Known rows, with every way that one mark hangs from another
kibof[pulo[nibo zifa[peza]]]: [ 4.46  3.22 -2.98 -3.53 -2.40  1.45 -4.46  1.39  4.39  0.91 -2.70 -1.66
  0.65 -0.56  2.07 -1.65 -1.03 -2.76 -4.04]
pulo[zifa[gamuzar]]: [ 1.67  0.78 -4.38  1.18 -3.18  0.46 -1.83 -3.46  2.87  0.35 -0.99 -0.79
 -1.93  0.59  4.85  1.25  1.83 -1.09 -7.63]
zifa[peza]: [-1.63  0.01 -2.07 -1.82 -2.60 -0.31 -1.69  1.55  1.88  1.01  0.20 -2.65
 -2.29  0.92  2.45  2.41 -0.53 -4.78 -1.83]
zifa[gamuzar pulo]: [ 1.43 -2.11 -3.83  2.10 -3.72 -0.46 -1.02 -6.65  4.11 -1.12 -1.13  3.06
 -4.28  0.47  5.39  0.49  4.48 -5.91 -5.39]
resos[gamuzar]: [ 1.27 -0.99 -3.25 -3.34 -2.49 -1.41  0.32 -1.50  0.77 -0.30 -0.34  0.51
  0.99 -1.24  2.37  2.91 -0.30 -0.59  1.67]
retam[gamuzar]: [ 3.96 -1.17 -2.91 -0.33 -5.02 -2.39 -0.84  0.59  0.64  2.52  1.15 -2.27
  0.66 -1.52  1.99  1.94  1.20 -1.39 -1.23]
pulo[kibof nibo[mubef]]: [ 0.76  1.34 -3.38 -0.41 -3.63  0.69 -2.20  0.39 -2.56  3.94  0.29 -0.77
  2.34 -0.58  3.37  0.09 -0.14 -2.99 -3.46]
pulo[nibo[mubef] zifa[gamuzar]]: [ 1.35  1.64 -5.03 -2.42 -4.82  3.41 -3.53 -4.96  0.33  4.21 -2.80 -3.22
 -0.28  0.84  4.29 -1.93  0.59 -1.39 -8.80]
zifa[pulo[kibof]]: [ 1.48 -0.86 -2.52  3.44 -3.40 -1.33 -1.27 -1.05  2.30 -1.15  0.32  1.88
 -2.78 -0.38  4.86  1.42  2.65 -5.50 -4.28]
kibof[pulo[nibo]]: [ 5.99  2.51 -2.14 -3.55 -1.16  0.15 -1.75  1.65  2.70  0.42 -1.69  0.22
  2.31 -1.41  2.02 -2.47 -1.61 -2.26 -0.31]
nibo[mubef pulo[kibof zifa[peza]]]: [-7.24  1.76 -3.26  2.20 -7.02  0.88 -3.59  0.98 -3.06  2.63  1.48 -4.17
 -0.27 -0.69  2.22  5.56 -2.66 -4.05 -8.12]
zifa[peza pulo[nibo]]: [-0.44 -0.71 -2.38 -2.42 -3.62  1.66 -3.97 -1.44  4.26  1.62 -2.69 -2.58
 -4.54  1.99  3.23 -1.29  1.62 -7.45 -4.28]
zifa[gamuzar peza pulo]: [-2.02 -2.37 -3.91  0.88 -4.64  0.20 -3.51 -6.20  5.82 -0.32 -1.62  1.77
 -6.24  1.45  4.42  2.22  4.72 -8.73 -5.88]
nibo[mubef]: [-0.80  0.14 -2.09 -1.40 -5.14  0.37  0.74 -0.51 -3.65  2.44  1.40 -2.88
  0.18 -1.55  2.86  1.91 -2.65 -2.90 -3.11]
zifa[gamuzar peza pulo[kibof nibo]]: [-1.66 -1.60 -4.97  1.18 -4.35  0.77 -5.59 -5.79  5.84  1.21 -2.15  2.95
 -4.70  1.83  4.68  1.12  6.13 -8.97 -6.48]
peza[zifa[pulo[nibo]]]: [ 2.59 -0.62 -0.33 -1.01 -2.07  2.74 -1.51 -1.89  2.47  1.44 -1.43 -0.34
 -6.24  0.60  3.87 -2.53 -0.27 -2.81 -3.52]
nibo[pulo]: [-2.47  1.06 -1.65  0.50 -2.15 -0.75  0.01  2.01 -0.75  0.37  0.81 -2.82
  0.17  0.29  2.14  1.62 -2.80 -1.99 -2.17]
nibo[pulo[zifa]]: [-2.30  1.95 -2.41  1.11 -2.93  0.21 -1.40  1.43  0.08  0.48 -0.16 -4.04
 -0.45  0.68  2.64  1.66 -2.48 -0.96 -5.67]
peza[zifa]: [ 1.72 -0.04 -0.07 -0.50 -1.33  1.30  0.09  0.18  0.86  1.05  0.63 -0.31
 -4.52 -0.08  3.21  0.12 -1.72 -1.02 -2.11]

Rows
[-0.70  0.67 -4.42  0.22 -3.63  0.89 -3.52 -3.07  4.03  0.93 -1.23 -1.74
 -3.30  1.36  4.28  2.43  2.11 -3.21 -7.94] -> pulo[zifa[gamuzar peza]]
[ 1.34 -1.80 -1.47  1.36 -2.87  1.56 -1.27 -5.23  3.55  0.09 -0.66  2.85
 -7.36  0.38  4.75  0.04  1.98 -3.85 -4.78] -> peza[zifa[gamuzar pulo]]
[-1.03 -1.73 -4.35 -1.24 -4.18  1.74 -4.67 -6.50  5.91  1.45 -3.18  0.75
 -5.34  2.37  4.23 -0.57  4.74 -8.32 -5.83] -> zifa[gamuzar peza pulo[nibo]]
[ 1.26 -1.49 -1.82 -0.47 -3.71  3.26 -2.01 -5.83  2.41  2.04 -1.52  1.54
 -6.48  0.39  4.38 -1.55  1.35 -3.96 -5.36] -> peza[zifa[gamuzar pulo[nibo[mubef]]]]
[ 1.27 -0.37 -3.01  0.97 -4.67  0.65 -2.38 -2.01  0.44  1.72 -0.93  0.14
 -1.60 -0.33  4.39 -0.82  1.86 -5.63 -5.09] -> zifa[pulo[kibof nibo[mubef]]]
[-4.99  1.77 -2.70  0.36 -6.28  1.46 -1.35  0.01 -3.60  2.55  0.63 -5.64
  0.06 -0.80  2.18  2.83 -4.19 -2.03 -7.40] -> nibo[mubef pulo[zifa]]
[-5.81  1.11 -2.45  2.21 -5.85 -0.42 -0.98  1.33 -4.75  2.37  2.61 -2.16
  1.44 -1.64  2.06  4.65 -3.04 -3.68 -4.35] -> nibo[mubef pulo[kibof]]
[ 2.17 -0.49 -0.83  0.81 -2.21  2.06 -2.22 -1.44  2.40  1.28 -0.76  1.22
 -5.66  0.44  4.15 -1.29  0.85 -3.28 -4.01] -> peza[zifa[pulo[kibof nibo]]]
[ 2.15 -1.33 -1.66 -0.19 -2.49  2.67 -2.04 -5.35  3.68  1.45 -1.75  2.04
 -6.75  1.01  4.62 -1.95  2.00 -3.55 -4.78] -> peza[zifa[gamuzar pulo[nibo]]]
[ 0.88 -1.77 -1.93  3.01 -2.94  1.02 -1.94 -4.67  3.46 -0.21  0.04  4.36
 -6.91  0.06  5.01  1.20  2.97 -4.17 -5.14] -> peza[zifa[gamuzar pulo[kibof]]]
[ 1.22 -1.60 -4.29 -0.34 -4.93  1.72 -2.18 -7.77  2.34  1.74 -2.44  1.29
 -3.09  0.51  4.95 -1.71  3.56 -6.01 -6.22] -> zifa[gamuzar pulo[nibo[mubef]]]
[ 0.98  2.67 -4.50  0.42 -4.60  2.07 -4.30 -0.51 -1.13  4.01 -0.99 -2.48
  1.25 -0.11  4.31  0.10  0.32 -1.61 -8.40] -> pulo[kibof nibo[mubef] zifa]
[ 4.80  2.49 -2.23 -4.02 -3.02  0.83 -1.79  1.01  0.82  1.60 -1.29 -0.49
  2.57 -2.25  1.79 -1.78 -2.54 -2.97 -1.16] -> kibof[pulo[nibo[mubef]]]
[ 0.87  0.94 -5.29  4.67 -3.35 -0.85 -3.28 -2.47  2.54 -0.13  0.51  2.33
 -1.04  0.05  5.58  3.74  3.91 -2.07 -8.31] -> pulo[kibof zifa[gamuzar]]
[-1.05  1.45 -5.12 -3.16 -5.46  3.87 -5.21 -4.66  1.57  4.87 -3.01 -4.16
 -1.64  1.48  3.60 -0.53  0.89 -3.46 -9.11] -> pulo[nibo[mubef] zifa[gamuzar peza]]
[ 1.69 -1.29 -2.13  1.66 -2.67  2.04 -2.70 -4.88  3.49  1.21 -1.06  3.57
 -6.23  0.62  4.91 -0.62  3.03 -3.96 -5.22] -> peza[zifa[gamuzar pulo[kibof nibo]]]
[-1.12  1.60 -3.92  3.07 -3.59 -0.48 -4.44  1.44  2.52  0.58  0.50 -0.95
 -1.77  0.54  4.26  4.41  1.86 -3.43 -7.64] -> pulo[kibof zifa[peza]]
[-2.07 -1.14 -2.61  2.12 -4.22 -0.77 -3.74 -0.39  3.93 -0.40 -0.05  0.59
 -4.71  0.68  3.91  3.27  3.01 -8.44 -4.77] -> zifa[peza pulo[kibof]]
[ 2.37  1.95 -5.75  1.77 -2.66  1.07 -4.81 -3.04  2.79  2.48 -1.73  0.94
  0.37  1.20  5.32 -0.20  3.84 -1.43 -8.49] -> pulo[kibof nibo zifa[gamuzar]]
[ 3.10  2.10 -3.55 -0.95 -3.22  0.02 -3.61 -0.74  5.14 -1.08 -1.36  0.98
 -0.59 -1.18  2.81  1.60  0.48 -3.63 -4.81] -> kibof[pulo[zifa[gamuzar peza]]]
[ 4.61  2.72 -3.86 -2.69 -3.91  1.77 -3.49 -2.04  2.61  1.44 -2.41 -0.05
  1.55 -1.59  2.85 -1.42 -0.48 -2.33 -5.46] -> kibof[pulo[nibo[mubef] zifa[gamuzar]]]
[-0.10  1.82 -5.78  0.92 -3.32  1.50 -6.48 -2.65  3.86  2.94 -1.93 -0.05
 -1.06  2.04  4.72  0.97  4.00 -3.63 -8.84] -> pulo[kibof nibo zifa[gamuzar peza]]
